In the rows, 128 means zero.
Known rows, with every way that one mark hangs from another
tefakek{lovupa{gudit} nedo}: [163  91 115 108  94 162 154 125 103 104  96 118  93 128 152  76  94 179
  98 129 125 121 137 148 177 121  99 127 147 186  98 135 134 108 139 176
 139 107 180  91 118 107 140 185  82 147]
razed{lovupa{befez tefakek{nedo{nule}}}}: [152 164  95 167 149  61 224 148 117  85 100 129  64  97  84 150 168 139
 134 164 193 120  79 116 120 108 114 150 140 144  77  87 115 128 150 149
 108 169 154 227 117 181 152 167 150 106]
kudal{ganil}: [ 92 141 116  96 141 121 150 135 114 112 105 130 129 124 143  95 117 127
 154 105  95  84 115 159 135 151 127 109 128 129 147 141 122 155 105 142
 148 118 133 114 155 119 124 110 136 145]
tefakek{lovupa nedo{gudit nule}}: [178  77 160 109 104 138 121 159 100 116 144 126  50  98 148 100 112 161
 105 162 146 125  87 117 155 128 146 155 153 151  41  98 171 133 128 153
 146  83 184 154 124  90 168 162 106 113]
kudal{ganil nule}: [ 94 173 106  93 131 112 159 137 130 128 103 123 130 121 168  74 137 112
 172 114  81 114 121 141  92 136 119 106 119 112 123 123 141 130  68 160
 162 136 139 135 144 113 152 106 110 174]
nule{nedo{ganil gudit tefakek{lovupa}}}: [182 123 122 139 132 204  75 162 128 104 132 117 130 124 122 111 117 168
 119 110 130 134 142  88 133 114 155 151 141 128  84 112 140 118 139  86
 116 116 123  85  91  67 150 140 116 150]
reruru{nedo{ganil gudit nule tefakek}}: [158 154 179 147 160 116 132 179 119 104 160 141 136 101 107 149 114 128
 140 175 181 135 155 115 143 119 150 166 157 129 115  86 126 144 160 129
 158 123 151 157  62 105  86  99 143 154]
nule{kudal{ganil{nedo{gudit reruru}}}}: [ 54 100 136 109  65 188  84 102 158 175 162  91 151  63 151 135 141 133
  98 115 151 100  96 144  78  95 142 104  42 116 160  82 149 162  94 132
  71  99 115 122 134  95 137 124 154 130]
nule{nedo{gudit reruru tefakek}}: [110  98 181 180 131 172  85 175 152 135 167  78 126 130 118 158 124 145
 144 108 145 132 118 105  77 134 157 170  79  91 115  74 144 161 143  82
  84 115  98  87  91 102 147 141 120 127]
razed{lovupa{befez gudit{nedo}}}: [159 140 119 157 141 138 201  61 137 126  87  95 141 172  92 126 129 131
 143 164 169 111 133 126 118 110  81 100 112 157 173 137  96 147 151 130
 130 137 148 177 146 204  90 157 139 112]
kudal{befez nule{nedo{reruru}}}: [ 67 131 143 154 133 127 119 137 144 156 120  70 147 140 142 172 129 102
 134 113 101 145  82  80  82 112 106 139  90 102  99 101 166 114  81 126
  85 129 112 116 114 140 176 124 104 129]
febo{befez{kudal{ganil nule}}}: [ 97 178  88 100 145 108 173 110 169 119 134 159 154 136 190  73 150 106
 132  88  74 158 152 107  99 106 132  96 146 163 175 110 104 137  34 130
 144 132 134 133 166  84 165 106 126 172]
tefakek{lovupa{befez{febo} razed} nedo}: [107 120  78 101  87  76 155 101 120 100 105 120 132 181 109 131 135 225
  78 131 117 130 148 103 162 162 129 125 141 140  97 185 100 101  93 146
  72 159 111 140 144 159 205 178  68 105]
nedo{ganil gudit nule reruru tefakek}: [153 132 167 175 127 119  93 170 101 115 195 150  89  90  97 164 151 124
 173 139 196 111 112  85  96 120 160 209 118  89 114  77 129 109 201 112
 160 102 136 120 101  88 110  77 138 108]
reruru{nedo}: [104 101 165  98 148 116 161 153 112 121 103 100 137 142 134 134  83 139
 129 150 116 138 158 155 160 164 122 102 148 148 154 140 127 161 118 157
 134 142 151 132 109 168  97 145 143 142]
febo{befez{kudal{kevu} lovupa{razed}}}: [131 173  86 121 148 128 130  91 166 108 151 143 159 193 127  83 135 150
  67 114  83 166 155 139 139 139 122  83 195 101 216 166  85 107  60 109
 108 124  92  94 200 144 130 119 156 125]
febo{befez{kudal{nule}}}: [132 134 106 114 135 105 168  92 159 104 152 150 151 165 173 101 131 106
 131 117  80 178 166 100 115 130 124 110 154 160 151 112 115 128  67 105
 145 146 149 136 151 106 155 140 122 163]
febo{befez}: [129  87 121 120 142 114 155 112 113  76 150 137 135 137 145 124 118 125
 130 123 108 123 135 119 149 172 115 143 149 153 145 138 110 140 114 121
 100 119 159 100 157 127 113 129 114 145]
lovupa{gudit{nedo}}: [147  87 162 145 121 148 144  77 135 135 112 119 152 161 133 129 102 118
 148 144 121 120 138 165 146 148  92 112 113 154 157 171 131 155 169 126
 161 119 136 122 121 173  87 144 114 142]
lovupa{gudit{nedo{nule}} razed tefakek}: [148 123 137 197  99  77 145  84 115 113 141 155 134 153  96 161 163 130
 180 179 135 136 151 170 154 123  85 147 121 101 124 186 143 117 202 115
 174 156 102 172 120 191 116 148 103 134]
nedo{nule{kudal}}: [109  81 122 141 110 104 126 120 144 144 159 153 103 104 165 169 108  78
 137 142 131 149 115 153 156 148 128 123 144 139  96 122 141 145 116 124
 135 144 139 169 141 131  98 137 122 122]
gudit{nedo}: [134  75 167  99 153 131 121 119 121 144 105 126 132 147 136 130 113 121
 156 126 102 128 120 148 126 155 103 119 121 147 142 173 141 166 156  98
 132 119 128 142 134 160 111 131 124 118]
befez{febo}: [122 109 132 129 108 111 165 109 113 134 130 105 133 168 119 155 108 114
 145 115  80 131 147 127 124 186 129 118 118 108 114 185 133 131 125 107
 117 145 122 109 107 151 117 157 118 131]
tefakek{lovupa{gudit} nedo{nule reruru}}: [142  68 127 134  89 129 133 159  98 142 148 130  57 114 157 134 112 143
 117 146 165 132 100 116 152 101 124 170 153 153  84 110 131 101 178 207
 139  85 179 112 124 106 129 139  91  92]
ganil{kudal{kevu nule} nedo}: [118 161 133  37 141 151  99  98 156 187  81 107 185  98 142  71 118  84
  93 157  99 110 157 157 102 128 128  59 110  94 136 110 124 125  53 141
 111 142 158 151 148 126 136 125 128 166]
kudal{ganil{nedo{gudit nule}} kevu}: [ 95 163 145  92 120 176  96 118 155 157 154 116 155  66 136  99 120 122
 116 182 149  81  72 161 105 125 150 103 127  54 127 107 146 156  83 173
 144  74 156 145 148 123 160  93 139 171]
lovupa{gudit{nedo{ganil}} razed tefakek}: [147 141 115 182 103 114 137  71 101 100 116 177 164 129  89 147 163 160
 166 155 134 120 164 157 167 112  69 147 101 113 161 205 125  87 210 120
 166 157  81 127 115 183  97 117 115 147]
razed{lovupa}: [169 132 114 110 159 138 158 136 105 128 101  90  88 131 114 132 120 117
 166 130 119 109 138 124 122 146  98 110 151 149 127 129 122 129 128 113
 135 134 161 137 143 157  88 160 151 107]
tefakek{nedo{ganil gudit nule reruru}}: [137 110 167 141 111 139 106 156  88 128 178 156  72  73 139 173 126 140
 131 191 197  95  76  93 128  99 142 190 120 118  76  80 137 120 172 162
 138  84 153 127  95  89 126  80 129  96]
tefakek{lovupa}: [160  93 104  80 121 136 119 149  91 118 108 127  85 138 144  86 101 153
 140 104  96 138 134 128 167 158 132 113 169 166 110 158 154 119 142 144
 144 108 162 107 163 120 134 159 128 116]
nedo{ganil}: [143 130 111 109 144 141 131 134  92 111 123 158 129 125 130 129 106 131
 156 129 128  99 126 133 171 159 119 133 146 140 129 152 133 101 152 144
 158 121 133 106 125 119 101 100 143 135]
gudit{nedo{ganil{kudal} reruru tefakek}}: [128 117 190  92 176 112  73 175 121 157  89 157 145 125 109 141 163 102
 148 102 134 120 157 103  91  91 146 154  96 156 172 115  90 143 197  83
 112 138 100 105 122 111  72  75 161  86]
gudit{nedo{ganil{kudal{kevu}} nule}}: [141 145 182  52 203 122  71 125 128 185  97 195 158  93 137 138 122  50
 122 180 126 113 109 139 154 120 118 100 164 135 129 146  93 137 145 141
 164 117 132 154 164 150  61  52 154 104]
gudit{nedo{ganil reruru tefakek}}: [123  97 176 126 161 126  85 162 124 141 125 155 134 130 109 151 142 134
 177 103 158 137 132  83  86 114 129 173 116 129 166 135  97 140 214  87
 119 102  89  88 113 116  97  72 145 100]
befez{febo kudal{kevu}}: [129 152 124 112 148 125 129  92 166 183 141 129 178 163 131 135  82 114
 105 102  80 155 144 130 106 174 144  73 152 117 142 185 100 124  71 113
 146 150  98  92 140 142 142 147 133 139]
kudal{befez{febo lovupa{tefakek}} nule}: [146 204 101 183  93  97 207  89 110 105 108  65 133 163  58 117 165 100
 129  62  61 140 121 120  64 129  99  94  84  80 104 192 174  48  83  65
 123 198  94 175  90 150 182 154 127 152]
razed{lovupa{tefakek}}: [168 151 103 146 152 116 187 143  92 101 107 109  79  93  84 121 140 117
 174 105 123 122 127 138 110 137 101 124 125 130 112 132 136 111 166  98
 139 162 138 167 121 173 109 179 173 125]
ganil{kudal nedo{nule reruru}}: [115  95 147  74 128 113  83 143 109 186 125 104 122 104 118 152 159  82
 106 157 135 113 140 134 133 104 164 121 108 113 140  96 129 155 156 139
  97 111 168 141 130 122 103 122 152  95]
tefakek{nedo{ganil}}: [129 112 125  93 143 135 130 155 102 103 100 155 117 106 153 122 104 161
 118 145 131  95 117 118 166 136 112 145 149 168 104 133 114 121 141 153
 126 112 142 103 111 106 125 116 120 129]

Rows
[ 97 112 141 124 131 119 111 113 174 161 157 162 134  80 167 157 101  69
 117 153 139 134  75 160 141 163 122 106 168 117 107 126 121 141  89 149
 141 129 127 142 170 144  94 118 122 133] | nedo{nule{kudal{kevu}}}
[ 91 206  66 110 149 164 152 143 201 161  95  87 141 177 183  69 147  94
 100  66  39 178 138 131  96  73 141  51 142  97 157 134 141 163  16 110
 129 148  79 133 115  96 184 114 168 164] | befez{kudal{ganil nule{nedo}} lovupa}
[192 113 112  81 107 177 102 113 127 129  77  96 163 136 106  61 138 150
  75  89 114 133 222 153 159  84 155  98 125 167 157 104 112 121 148 113
 105 134 179  94 111  88 122 191 110 162] | ganil{kudal nedo{tefakek{lovupa{gudit}}}}
[167 112 160 182 101 101 162 150  96  86 159 140  66  71 122 129 135 139
 138 173 170 102  81 150 135 132 133 159 100 125  51  94 173 133 165 122
 157 133 153 191  87 126 173 164 124 137] | lovupa{tefakek{nedo{gudit nule}}}
[156 107 142 175 104 134 167  79 112 116 111 133 133 139 113 122 137 122
 172 128 127 131 134 175 124 126  83 131  86 143 141 173 153 138 198 106
 160 151 118 145 107 184 103 162 119 150] | lovupa{gudit{nedo} tefakek}
[141 100 154 155  91 126 124  94 146 140 193 135  99  91 159 162 118 109
 128 160 155 125  91 148 148 140 138 131 116 141  81 101 166 148 107 108
 146 132 150 176 127 122 103 145 134 118] | nedo{gudit nule{kudal}}
[163  95 101 141  73 106 132 127 113 107 132 144 100 146 148 119 115 182
 109 175 145 129 150 149 201 119 105 147 177 144  76 151 130 101 137 178
 151 114 152 119 138 125 150 171  76 124] | tefakek{lovupa{gudit razed} nedo{nule}}
[179  72 163 101 150 107  90 175 138 127 119 158  81 155 128 107 130 130
 155  97 111 177 134 114 120 122 148 144 186 146 108 145 124 148 183  94
 147 107 139 152 137 111 138 140 107 103] | gudit{nedo{nule tefakek{lovupa}}}
[119 128  94 138 117 128 138 128 165 116 106  97 157 196  88 149 137 173
  93  72 103 175 154  86 107 153 165 122 130 120 100 153  94 134 102  88
  60 167  87 116 104 135 190 183  82 135] | nule{nedo{tefakek{lovupa{befez{febo}}}}}
[105 126 168 177 119 157 103 156 158 151 168  68 129 122 134 153 137 131
 146 119 138 154 130  81  51 121 155 167  74  67  99  54 159 132 110  80
 104 129 101 125  69  92 166 132 102 154] | kudal{nule{nedo{gudit reruru tefakek}}}
[173 119 134 122 121 165  76 174  81 111 165 132  83 101  99 106 123 175
 147 104 171 111 127  63 102 121 158 182 116 136 120  94 137  80 196 116
 135  90 138  83 123  62 129 110 137  98] | nedo{ganil gudit reruru tefakek{lovupa}}
[106 112 149 158 123 196  80 142 114 146 172 109 125 100 137 172 117 126
 130 162 149 110  94  94 115 117 133 163  91  99 113 106 148 131 142 125
  98  96 106  85  94 115 113  91 144 118] | nule{nedo{ganil gudit reruru}}
[ 75 145 155  81 189 178  52 151 128 184 115 138 169  89 137 149 127  83
  92 145 120 103 109 110 114 113 136 112 129 109 132 110  92 122 115 150
  85 110 108  74 149 139  78  58 149 118] | nule{nedo{ganil{kudal{kevu}} reruru}}
[108 147  99 172 100 110 137  96 149  99 111  89 146 172 100 134 145 144
  88  98  96 135 118 173 159 112  99  90 118 127 164 166 154 108  69  83
  84 168  79 130 170 160 136 154 141  95] | nule{kudal{befez{lovupa{razed}}}}
[152 105 113 104 139 131  90 183  83 117 132 154  90 115 110 117 130 161
 158  73 141 141 141  76 110 123 155 173 153 138 135 125 114  70 202 132
 119 106 122  64 134  71 121 100 139 105] | nedo{ganil reruru tefakek{lovupa}}
[114 174  75 150 130  72 138  88 151 100 144 138 166 197 108 126 134 187
 122 127 125 138 172 147 176 148 150 107 128 132 183 148 109 129  96 142
 133 166  90 135 175 174 173 167 148 116] | lovupa{befez{kudal} razed}
[ 82 114 149 100  95 183  94 129 119 160 152  72 132  93 116 109 142 155
 123 134 140  71  95 140  73 111 156 130  58  89 159  99 153 156 119 160
  95  68 139 111 126  99 161 111 161 139] | kudal{ganil{nedo{gudit reruru}}}
[ 99 162 127 136 158 116 102 109 149 147 150 176 167  76 139 171 103  65
  96 155 164 119  56 121 147 127 106 128 167 131 100 134 116  86  87 147
 140 118 130 135 175 137 107  74 122 120] | nedo{ganil nule{kudal{befez kevu}}}
[180 121 142 178 122 157 164 122 160 116 103  91 127 189  94  94 131 131
 136  83 106 154 172 167 109 112 101 121 127 123 200 163 120 141 173  60
 141 136 101 118  97 129  96 142 127 141] | befez{lovupa{gudit{nedo{tefakek}}}}
[168 113  93 137  81 142 123  97  95  98 124 128 123 164 121  90 111 194
 137 146 116 128 180 162 191 145 100 126 147 131 136 177 137  86 145 160
 161 121 140  96 166 151 131 178  89 137] | tefakek{lovupa{gudit razed}}
[104 131 102 133 146 143 147 110 193 133 136 131 166 167 205 132 132  98
  99 106  75 196 159  82 124 113 129 105 154 144 132  99 114 158  42  93
 101 142 123 119 125 100 156 144 110 173] | febo{befez{kudal{nule{nedo}}}}
[125 151  94 202  92 101 219  87 106  60 106 132 134 131 114 114 140 180
 108 146 175  88 126 161 140 147 114 146  87 151 119 121 121 112 153 177
 126 165 143 150  93 172 160 181  94 159] | lovupa{befez gudit tefakek{nedo}}
[110  87 149 119 135 118 102 109 156 156 137 196 132 110 168 188 131  64
 137 157 151 155 100 131 156 108 114 118 153 162 111 153 123 144 150 110
 138 128 111 163 127 136  63  76 139 110] | gudit{nedo{ganil nule{kudal}}}
[120  78 183 127 106 151 125 158 103 132 152 100  86 100 140 134 108 167
 119 150 165  93  86 119 105 137 132 171  75 136 105  81 157 144 146 154
 103  91 141 110 107 113 153 135 121 106] | tefakek{nedo{gudit reruru}}
[ 95 197 121 111 139  96 160 128 139 109  93 107 153 130 147  85 131 114
 154  93  89 106  97 121  98 129 107 106  95 126 124 127 157 114  39 143
 152 136 127 139 152 124 185 111 107 164] | kudal{befez ganil nule}
[124 132 142  88 161  93  95 163  82 147 126 168 100  92 121 164 150  71
 134 152 154 109 127 117 147 110 153 156 136 139 128 106 119 113 179 154
 139 116 152 130 145 118  57  58 170  76] | nedo{ganil{kudal} nule reruru}
[110 193  95  91 136 134 124 142 205 144  98 118 178 134 153  74 152 145
 126  59  89 160 183 130  64  88 172  89 129 120 178  86 102 156  66 101
 136 150 114 119 105  57 208 144 140 193] | befez{kudal{ganil{nedo{tefakek}} nule}}
[119 160  81 146 123  78 185  74 155 135 135 124 160 200 106 150 120 145
  95  97 112 154 161 121 130 166 163  85 115 149 162 167 102 140  88 113
 131 174  99 138 144 158 159 174 143 113] | lovupa{befez{febo kudal}}
[139 173  91 125 140 154 139 100 173 181 126 103 143 187 109  98  97  98
  84  80  65 169 140 150  98 152 135  51 157  92 177 199 111 115  62  93
 135 151  84 108 137 142 130 139 166 116] | befez{febo kudal{kevu} lovupa}
[138 139 161  71 180  90 137 160  93 141  91 151 146  99 141 144 111  68
 104 189 141 134 173 141 196 106 147 111 179 174 133 122 121 151 127 165
 148 143 163 170 114 143  46  84 166 127] | reruru{nedo{ganil{kudal} nule}}
[ 46 116 124 125 109  92 101 154 153 161 162 149 107  81 167 173 144  85
 142 114 142 132  74 142  97 110 141 130 122 130 130 110 123 151 111 164
 106 119 114 138 155 116  90  81 141 104] | nedo{nule{kudal{ganil}} reruru}
[143 124 156 152 118 134  98 148  77 126 197 151  92  90 125 167 126 106
 158 182 189  93  85  94 126 127 145 186 115  90 105 104 162 102 182 157
 170  86 153 134 110 114  99  65 157  91] | nedo{ganil gudit nule reruru}
[113  86 122 134 105 131 106 132 172 144 137 130 148 103 137 167 144 104
 102 112 144 151 143 152 124 110 156 129 145 124 132  89 117 166 126  88
  95 139 139 145  99  88 134 153 117 150] | ganil{nedo{nule{kudal} tefakek}}
[ 45 138 130  90 137 110 122 150 194 160 124 174 125  57 196 131 111 101
  90 154 138 113  45 171 119 130 125 106 166 131  92 107  91 165  45 177
 109 120 123 136 159 110 125  86 101 142] | tefakek{nedo{nule{kudal{ganil kevu}}}}
[122 166 162  78 187 116 104 122 120 140  87 104 169 123 100 100 105  88
  96 132 105  86 102 153 139 163 116  88 122 157 121 128 128 116  63 128
 124 136 139 117 192 166 118 130 123 119] | ganil{kudal{befez kevu}}
[131 106 106 131 136 137  79 172 142 107 105 104 136 172 119 129 129 193
 123  94  84 165 178 124 158 135 140 140 166 104 115 141 116 135 125  89
  90 148  87  73 134 122 172 178  86 131] | nule{nedo{tefakek{lovupa{razed}}}}
[ 85 113 105 137 138 130 102 167 139 118 115  98 116 168 103 135 147 188
 119  74 142 152 127  69  88 123 168 159 125 120 134  92 110 138 152 137
  51 133 103  99 133 123 175 156 111 103] | nule{nedo{reruru tefakek{lovupa{befez}}}}
[144 105 157  62 176 125  90 123 115 153  74 160 154 126 131 124 136  89
 136 140 109 120 153 138 160 110 120  99 122 182 146 161 115 154 156  99
 135 133 119 134 139 139  77  90 153 101] | gudit{nedo{ganil{kudal}}}
[146 155  78 134 117  74 125 133 122  53 116 129 131 187  81 105 148 234
 126 103 131 136 173 124 154 153 150 148 144 126 151 131 107 106 127 129
 103 159 108 123 179 145 179 178 103 112] | nedo{tefakek{lovupa{befez razed}}}
[107 119 150 187 123 106 143  96 131 123 133 123 154 177  87 147 150 156
 153 114 181 135 131 114  77 119 126 166  71 129 205 119  86 151 193 133
 116 129 102 120 119 163 121 125 103 119] | lovupa{befez gudit{nedo{reruru tefakek}}}
[151 119 131 147  96 147 110  95 127 125 196 165 117  65 158 174 123  98
 118 166 176 114  93 139 165 118 128 144 129 142  85 103 156 115 127 117
 159 120 144 165 122 103  85 102 145 117] | nedo{ganil gudit nule{kudal}}
[168 122 154 128 126 135 128 146 105 109 153 160  90  86 154 146 115 138
 113 189 178  83  93 117 168 121 130 170 135 133  59 106 150 128 147 150
 159  97 163 155  91  93 131  95 129 116] | tefakek{nedo{ganil gudit nule}}
[134 134 143 159 152  96 103 190  97 113 163 167 100 104 108 174 147 106
 182 118 177 129 124  85 113 132 152 197 150 102 133  93 107 102 213 134
 148 112 122 116 111  88  99  72 144 111] | nedo{ganil nule reruru tefakek}
[ 75 110 141 132 127 142 117 153 143 171 130  90 124 140 167 160 125 105
 151 124 105 160 120  97  88 123 125 136 101  81 101 101 142 131 108 130
  94 130 109 119 104 128 150 118 112 130] | kudal{nule{nedo{reruru}}}
[179 165  86 198  88 149 202  95  82  82 120 106 102 151 100  82 139 132
 141  98 104 117 150 191 135 134 102 118 106  93 157 169 166  90 177 127
 155 156 129 134  98 151 108 155 152 156] | befez{lovupa{gudit tefakek}}
[160 160  82 182  88 138 159  78 109  90 123  94 130 195 102  87 126 161
 125 129  98 122 180 187 173 134  94 108 130  86 184 188 133  90 127 138
 151 140 113 108 135 165  97 147 132 134] | befez{lovupa{gudit razed}}
[134 219 144  77 181 118 114 112 118 138  85 150 194  89 120  89 119  75
 106 146 111  93 114 116 131 119 108  95 136 132 119 113 126  66  51 143
 151 155 137 143 163 135 131  69 118 140] | nedo{ganil{kudal{befez kevu nule}}}
